Each row comes from the steps of one path. Every step used is in the known rows, and no mark comes twice. Write the path behind each row, first mark first.
Known rows:
zaregiv -> nirad -> gopi -> luga -> zavuba -> kiro -> rosup: [  0   5 -64  27   0 -25 -30 -41 -68  18 -37 -19  32  -5   1 -48  62 -51
 -39 -34 -11 -10]
rosup -> kiro -> zavuba -> luga -> gopi: [ 39  13 -34  35  -6 -11 -25 -40 -39   8   8  -4  41 -30 -49 -18 -22 -19
 -36 -10  -7  22]
gopi -> rosup -> kiro -> zavuba: [ 12 -26 -13  40  -7 -24  -9 -39 -69  15   6  -1  32  -2 -22  11 -16 -30
 -75   7 -18  13]
nirad -> gopi -> rosup: [-20 -26 -30   6 -19 -18 -24   3 -39  -4   8 -33  13 -30 -36  27  13  -6
 -12   3 -11  37]
luga -> rosup -> gopi -> zaregiv -> nirad: [ 43   8 -40   7 -12 -45   4   9 -50  -1  30   5  68 -19 -43  22  -3 -39
  -5 -27  -8 -14]
luga -> rosup -> kiro -> zavuba: [ 41 -24 -15  38  -6 -17 -30 -17 -73  19  12  -6  37  -4 -23  -6 -12 -29
 -85  25 -17  -2]
nirad -> gopi -> rosup -> kiro -> zavuba: [  8 -36 -24  36 -12 -22 -28 -31 -78  10 -20 -17  43 -17 -21  13   1 -28
 -66  -5 -14  29]
rosup -> gopi: [ 31   9 -38  28 -14 -38   2   8 -22 -15  29  -6  34 -43 -47  16 -18 -15
 -20  -4 -18  50]
luga -> gopi: [ 34  12 -37  16 -23 -11 -24  -2 -21  -2  44 -34  15 -39 -34  14 -10  -5
   9  -1   1  27]
kiro -> gopi -> luga: [-29  11 -53  18 -19 -55  -4 -19  -4  26  53   5  26 -27 -35  -2  24  -1
 -38 -25 -21  -1]
zavuba -> luga -> rosup -> gopi -> zaregiv -> nirad: [ 32  18 -41   4  -1 -41  10   0 -34  -3  20  19  66 -21 -61   6  -7 -34
  -9 -28 -13 -16]
luga -> zavuba -> kiro: [ 24  40 -45  39  -5  -6 -27 -16 -47  -1  26 -33  -2 -34 -11 -38  16 -40
 -21   4 -20  27]
kiro -> gopi -> zaregiv: [ -7  23 -46  19 -28 -52 -20  -7 -20  -2  57   1  42 -35 -28  20  14   5
 -13 -43 -29  -3]
luga -> rosup -> gopi: [ 35  -7 -44  27 -11 -45 -15  22 -36  -2  28  -6  39 -35 -65  11 -12 -23
 -37  25 -13  33]
zavuba -> kiro -> rosup -> gopi -> luga: [ -4  23 -87  46   0 -64   6 -28 -32   7 -15  22  50 -21 -41 -28  39 -31
 -56 -18 -35  19]
zaregiv -> nirad -> gopi -> rosup: [-13 -46 -18 -14 -15 -13  -8  -2 -45   9   4 -34  24 -16 -21  24  15 -24
  -1 -15  -1  10]
nirad -> gopi -> luga -> rosup -> kiro: [ 15 -22 -52  27 -18 -33 -30   8 -70  -7  -6   0  54 -47 -34   0  25  -8
 -54  11 -14  10]
zavuba -> kiro -> rosup: [ -3  -5 -46  26  -6 -19 -20 -24 -38   2  -6 -10  10  -1   0 -33  35 -12
 -48   1 -43   2]
nirad -> gopi: [ 10  -6 -27   6 -23  -2 -33  14 -30 -16   9 -41  14 -47 -15   9  14   2
  -4  -9 -16  40]
zavuba -> kiro -> gopi: [-16  -6 -55  20 -18 -40 -22 -16 -18  21  38 -21  29 -38 -10 -30  41 -10
 -30 -22 -43  15]

Which path is each row?
[-32  -9 -57  34 -12 -54 -28 -32 -44  29  32 -21  19 -25 -37 -16  30 -36
 -36  -7 -16  24]	luga -> zavuba -> kiro -> gopi -> rosup
[  6 -63 -20   3 -17 -20  -4  -8 -77  -9 -18 -14  52 -33 -13  22  10 -20
 -25 -18  -8  15]	zaregiv -> nirad -> gopi -> rosup -> kiro
[  7 -20 -40  26 -11 -27  -8 -23 -50  -9   5   8  41 -39 -61  11 -17  -7
 -25   1  -5  28]	zavuba -> luga -> gopi -> rosup -> kiro
[ -4   7 -36  23  -1 -22 -18 -42 -24  28  21 -13  17  -6 -72   2 -17 -28
 -25   4   1  19]	kiro -> zavuba -> luga -> gopi -> rosup
[ -5 -41 -38  20 -15 -48 -29  -7 -37  10  23  15  52 -37 -52 -16   8   4
 -65   4 -23   3]	zavuba -> luga -> rosup -> kiro -> gopi
[ 39  31 -62  34  -3 -48  -5 -31 -71  -2  -9   6  68 -11 -19 -15  23 -63
 -18 -54 -14  -5]	luga -> zavuba -> kiro -> rosup -> gopi -> zaregiv -> nirad
[ 11  34 -44  16 -28 -17 -31  12 -40 -30  17 -20  38 -50 -20  26  18   3
   8 -37 -24  22]	nirad -> gopi -> zaregiv
[  7  61 -65  45  -2 -21 -17 -28 -43  10  26 -15   6 -33 -22 -44  32 -44
 -31  -6 -19  15]	gopi -> luga -> zavuba -> kiro
[ 19 -11 -43  33 -10 -48  -7  -8 -33 -10  -4   7  39 -16 -42   8  -4 -13
 -46  -5 -19  33]	kiro -> rosup -> gopi
[ 13   9 -17  17   7  -9 -27 -16 -24  26  26  -6   8   7 -59 -25 -15 -23
 -64  34 -17  -8]	kiro -> zavuba -> luga -> rosup
[ 32 -32 -32  22  -5 -25 -24 -28 -84  34 -17  -7  65  -7 -16 -12  20 -47
 -71  -9  -4 -20]	zaregiv -> nirad -> gopi -> luga -> rosup -> kiro -> zavuba
[ 49  22 -32  18  -6 -18  -2 -45 -56   7   8   9  74 -16 -28  -1 -11 -37
 -11 -57  -2 -25]	rosup -> kiro -> zavuba -> luga -> gopi -> zaregiv -> nirad
[-43 -28 -55  19 -14 -53 -15 -24 -29  29  33 -13  27 -23 -31  -9  37 -18
 -35 -10 -33  17]	zavuba -> kiro -> gopi -> rosup
[ 20  28 -58  40 -17 -61  -8  -9 -42 -25   6  23  59 -23 -44  25   2 -11
 -30 -33 -27  18]	kiro -> rosup -> gopi -> zaregiv
[ -1   2 -38  -6 -13 -16   0  -8 -28  10   7 -18  33 -27 -14   0  31 -21
  -6 -37  -5  -5]	zaregiv -> nirad -> gopi -> luga
[  1  17 -54  50 -16 -55 -23 -32 -53  11  35   7  38 -42 -36 -12   9 -25
 -52 -23   0  12]	rosup -> kiro -> gopi -> luga -> zavuba
[ 25  17 -17  -6 -15 -12  11  -5 -34  -6  44  -6  33  -9  -5  21  -2 -21
   9 -43 -14 -29]	gopi -> zaregiv -> nirad
[ -4  13 -57  36 -16 -42 -38 -23 -35  22  38 -28  23 -41 -17 -38  34 -30
 -31 -19 -22  24]	luga -> zavuba -> kiro -> gopi
